Each row was made from one small tree. The marks that hang from a mark follow it in brackets, in alphabetical order. Every link used is in the known rows. Write each row's tree.
Known rows
E(N(Q(K))): [-0.51  0.74  0.02 -0.67 -0.19  0.24 -0.46 -0.53 -0.20 -0.10 -0.67 -0.97
  2.52 -0.42  0.36  0.30 -0.06 -0.27 -0.03 -1.25  0.48 -1.86]
E(N(Q(G K))): [-0.14  2.13 -0.46  0.20 -0.52  0.77 -0.39 -0.62 -0.26 -0.04 -0.71 -0.31
  1.28 -0.17 -2.67 -0.71  0.47 -0.13 -0.19 -0.76  0.08 -1.93]
G(B(F(M))): [-0.30 -2.52  0.64 -0.09 -0.34  1.31 -0.01  0.69  0.07  0.10  0.40 -0.49
  0.40 -0.48  1.50  1.52  0.30 -0.37  0.37  1.07 -0.69  0.52]
L(B M): [ 0.64 -1.66 -1.40 -0.45  0.34  2.39  0.68 -1.16 -0.64 -0.19 -0.55  0.36
 -1.39  1.46  1.32  1.03  0.29  0.29 -0.50  0.11 -0.79  0.07]
F(B(G)): [ 0.68  2.52  0.79 -0.20 -0.40 -6.12  0.21  0.57  0.33  0.39 -0.15 -0.74
  1.94 -0.43  0.70  0.12 -0.26 -0.38 -0.49  0.33  0.25  0.02]
L(M S): [-0.12 -0.56 -0.98  0.01  0.26  1.85  0.17 -1.20 -1.64 -0.10 -1.00  0.20
  1.19  1.72  0.41 -0.12 -0.04  0.24 -0.26  0.05 -0.92 -0.22]
N(E Q(G)): [ 1.22  3.48 -1.47  0.41  0.24 -0.08 -0.69  0.38 -1.62  0.00 -0.74  0.61
  2.64  0.88 -2.33 -1.35 -1.11 -0.51 -0.49  0.59 -0.64 -0.45]
S(L(B M(F))): [ 0.34 -0.79  0.41 -0.63  1.15  4.33  0.20 -1.13  0.28 -0.75  0.02  0.10
 -4.85  0.82  0.97  0.73 -0.70  0.33  0.06 -0.37  1.95  0.51]
E(N): [ 0.02  0.10  0.58 -1.06 -0.39 -0.87 -0.25 -0.49  0.18 -0.07 -0.76 -1.08
  2.08 -0.05  0.89  1.37  0.73  0.59 -0.59 -0.33  0.60 -1.38]
L(S(F(B))): [-1.94  2.43 -0.34  0.01 -0.01 -2.51 -0.26 -0.15 -0.45 -0.94  0.41 -0.08
  1.93 -0.07  1.05 -0.41 -0.11  0.02 -0.91 -0.93 -1.22 -0.29]
Q(G(B(F(M(L(S))))) K): [-1.61 -2.62 -0.26  1.45 -0.25  3.83 -0.42 -0.34  0.22  0.77 -0.01  0.25
 -1.59 -0.56 -3.57 -0.30  0.56  0.17  0.67 -0.26 -0.58  0.23]
E(N(Q(G(B) K))): [-0.49  0.44  1.43  0.17 -0.67  0.95 -0.80 -0.65  0.02 -0.02  0.27 -0.52
  0.65 -0.69 -2.33 -0.55 -0.26 -0.13 -0.34 -0.25 -0.99 -1.71]
E(N(Q)): [ 0.20  2.38 -0.19 -1.08 -0.61  0.60 -0.46 -0.58 -0.54 -0.61 -0.46 -0.66
  2.60 -0.09  1.56  0.52  0.17  0.34 -0.28 -0.28  0.65 -1.61]
Q(K): [-0.40 -1.87  0.69  0.02  0.70 -1.78  0.04  0.08 -0.17  0.60 -1.15 -1.32
  2.18 -0.24 -0.60  1.20  0.29 -0.60 -0.32 -0.68 -0.96 -0.73]
N(E Q(G(B(F(M(L)))) K)): [-0.46 -0.33 -1.26  0.92  0.04  3.35 -1.04  0.70  0.17  0.61  0.36  1.06
  0.41 -0.25 -2.87 -0.84 -1.34 -0.48  0.79  0.02 -0.05  0.17]
G(B(F(M(L(S))))): [-1.18 -2.37  0.06  0.19 -0.31  3.70 -0.40 -0.33 -0.14  0.23  0.28 -0.11
 -0.17 -0.49  0.71  0.94  0.23  0.62  0.58  0.21  0.06  0.47]
S(L): [ 0.14  0.52  1.27 -0.40  1.03 -0.20 -0.10  0.15  0.23  0.26 -0.45 -1.50
  1.26 -0.36  0.22  0.63 -1.44  0.26 -0.53 -0.01 -0.66 -0.47]
K(Q(G(B(F(M))))): [ 0.35 -2.44  0.45  0.55 -0.77 -0.22  0.29  0.95  0.51  0.29  0.16 -0.14
 -0.57  0.21 -0.90 -0.95  0.95  0.54  0.93  1.63 -0.46  1.05]
F(B(G) M): [-0.19  3.78 -2.45 -0.25 -0.03 -3.10  0.22  0.78  0.72  0.03 -0.04 -0.09
  1.70 -0.40  1.53  0.34 -0.37 -0.37 -0.45  0.77  0.90  0.30]
L(B(G) M S): [ 1.42 -1.50 -0.90  0.11  0.18  0.04  0.87 -1.37 -1.39  0.35 -0.26  0.82
 -2.22  1.10  0.32 -1.24  0.02 -0.04 -0.29 -0.34 -0.40  0.50]
G(B(F(M(L)))): [-0.61 -2.27  0.70 -0.26 -0.36  2.63 -0.28  0.28  0.82  0.22  0.36 -0.15
  0.08 -0.67  1.48  2.16  0.47  0.61  0.53  0.70  0.06  0.42]
K(Q): [ 0.59 -1.47  0.81 -0.56  0.07 -3.22  0.35  0.36 -0.07  0.21 -1.14 -1.38
  2.43  0.54  1.26  0.02  0.56  0.77  0.17  0.39 -0.04  0.14]
B(F(M(L))): [-0.28 -0.57 -1.08 -0.23 -0.12  2.58  0.08  0.35  0.58  0.20 -0.64  0.01
  0.66 -0.11  1.25  2.04  1.31  0.63  0.69  0.24  1.22  0.20]

Which tree is each row?
[-1.34  2.07 -0.56 -0.05 -0.29  1.55 -0.35 -1.16 -0.89 -1.10 -0.52  0.30
 -1.15  1.48  0.90  0.14  0.11 -0.02  0.14 -0.10  2.19  0.39] => L(M(F(B)) S)
[ 0.50  1.22 -1.40  0.73 -0.40  2.37 -0.79  1.01 -0.97  0.02  0.61  1.11
  0.79  0.28 -1.42 -1.24 -1.37 -0.84  0.35  1.30 -0.65  0.52] => N(E Q(G(B(F(M)))))
[ 0.63 -1.76  2.16  0.23 -0.43 -2.77  0.03  0.26  0.09  0.32 -0.18 -0.92
  0.55  0.26 -1.49 -0.91  0.34  0.91 -0.13  1.36 -1.50  0.30] => K(Q(G(B)))
[-2.34  4.54 -2.15 -0.49  1.10  0.44 -0.30  0.82  1.71 -1.15  1.05 -0.06
  0.98 -0.70  2.06  0.23 -1.87  0.30 -0.93 -0.32 -0.37 -0.14] => S(F(B M) L)
[ 0.01 -2.19  0.55  0.42 -0.90  1.05  0.01  0.60  1.24  0.41  0.13  0.10
 -1.03  0.03 -0.98 -0.28  1.14  1.54  1.11  1.27  0.38  0.94] => K(Q(G(B(F(M(L))))))
[-1.07  4.25 -1.66 -0.54  0.11 -2.86 -0.09  0.73  1.84 -0.60  0.95  1.13
  0.95 -0.94  2.06  0.67  0.16  0.65 -0.54 -0.33  0.90  0.13] => S(F(B(G) M(L)))
[ 0.08 -1.37  2.93  0.50 -1.53  0.40 -0.50 -0.23  0.01  0.26  0.57 -0.48
 -0.30 -0.79 -2.61 -0.87  0.37 -0.51  0.66 -0.43 -0.62 -1.19] => E(N(Q(G(B(F)) K)))
[ 1.39 -0.73  0.04 -0.02 -0.29 -2.15  0.71  1.10 -0.02  0.66 -0.16  0.11
  0.47 -0.41  0.96  0.30  1.01 -0.70  0.67  0.60  0.78  0.64] => B(F(M) G)
[ 1.23 -1.53  0.25 -0.01  0.21  0.91  0.58 -1.51 -1.33 -0.32 -0.11  1.05
 -4.70  0.92  0.29 -0.79  0.90 -0.28  0.26 -0.49  2.22  0.94] => L(B(G) M(F) S)
[-0.94 -2.56  0.43  1.00 -0.25  2.72 -0.28  0.30  1.14  0.79  0.08  0.18
 -1.36 -0.72 -2.84  0.90  0.82  0.17  0.59  0.22 -0.47  0.07] => Q(G(B(F(M(L)))) K)
[ 0.21 -4.08  3.62  1.22 -0.63 -1.51 -0.02  0.43 -0.01  0.98  0.06 -0.80
 -0.68 -0.58 -3.60  0.01  0.69 -0.82  0.41  0.16 -1.97 -0.07] => Q(G(B(F)) K)
[-0.93  4.68 -1.06 -0.42  0.92 -2.98  0.04  1.22  1.88 -0.60  1.47  0.33
  0.37 -1.20  1.70 -0.81 -1.95 -0.01 -0.76 -0.35  0.02  0.23] => S(F(B(G) M) L)
[-0.77 -0.47 -0.19 -0.07  0.43  1.01  0.11 -0.85 -1.31 -0.84  0.05  1.07
  0.98  1.40  1.07 -0.47  0.30  0.28 -0.58 -0.68 -1.85 -0.26] => L(M S(F))
[ 0.12 -2.03 -2.44 -0.11 -0.01  2.74  0.76  0.08 -0.08  0.03 -0.23 -0.07
 -1.76 -0.02  1.53  1.30  1.13 -0.30  0.35  0.16  0.48  0.60] => L(B(F(M)))
[-1.32  1.95 -1.29 -0.61  1.66  1.87 -0.16  0.70  0.97 -0.84  0.66  0.09
  0.76 -0.61  1.71  0.48 -1.17  0.28 -0.85 -0.34 -0.97 -0.28] => S(F(M) L)
[ 0.78 -1.40 -0.27 -0.03  0.41 -0.98  0.86 -1.11 -1.04 -0.37  0.85  1.75
 -2.35  0.84  0.95 -1.63  0.26 -0.01 -0.59 -1.10 -1.36  0.46] => L(B(G) M S(F))
[ 0.47  1.81 -1.35  0.80  0.67 -0.45 -0.73  0.46 -1.24  0.48 -0.92  0.23
  2.49  0.54 -3.58 -1.59 -1.34 -1.08 -0.28 -0.37 -0.86 -0.70] => N(E Q(G K))
[ 0.08  2.21  0.53  0.07 -0.46 -1.95  0.00 -0.84 -0.76 -0.50 -0.10  0.72
 -1.55  0.98  0.56 -0.92  0.13 -0.35  0.33 -0.05  2.66  0.77] => L(M(F(B(G))) S)
[ 2.58 -3.34  1.23  0.00 -0.68 -1.53  1.29 -0.33 -0.47  0.68  0.13  0.80
 -2.80  0.87  0.74 -0.28  0.91 -0.40  0.75 -0.01  0.12  0.92] => L(B(F G) M)
[ 1.08 -0.26  1.93 -0.45  1.22 -3.07  0.60  0.26  0.86 -0.08  1.34  0.08
 -2.25 -1.23  0.62 -0.88 -1.07  0.03 -0.86 -1.13 -1.11  0.19] => S(F L(B(G)))
[ 1.41 -0.94 -0.53 -0.03  0.58  0.43  0.93  0.62  0.90  0.68  0.65 -0.14
 -3.20 -0.97  0.69 -0.62 -0.85 -0.39  0.51 -0.14  0.93  1.05] => S(L(B(F(M) G)))
[ 0.57  2.58  2.08 -0.35 -0.37 -5.15 -0.09  0.38  0.34 -0.31 -0.01 -0.50
 -0.59 -0.66  0.83  0.63  0.60 -0.58  0.09  0.22  2.96  0.45] => M(F(B(G)))
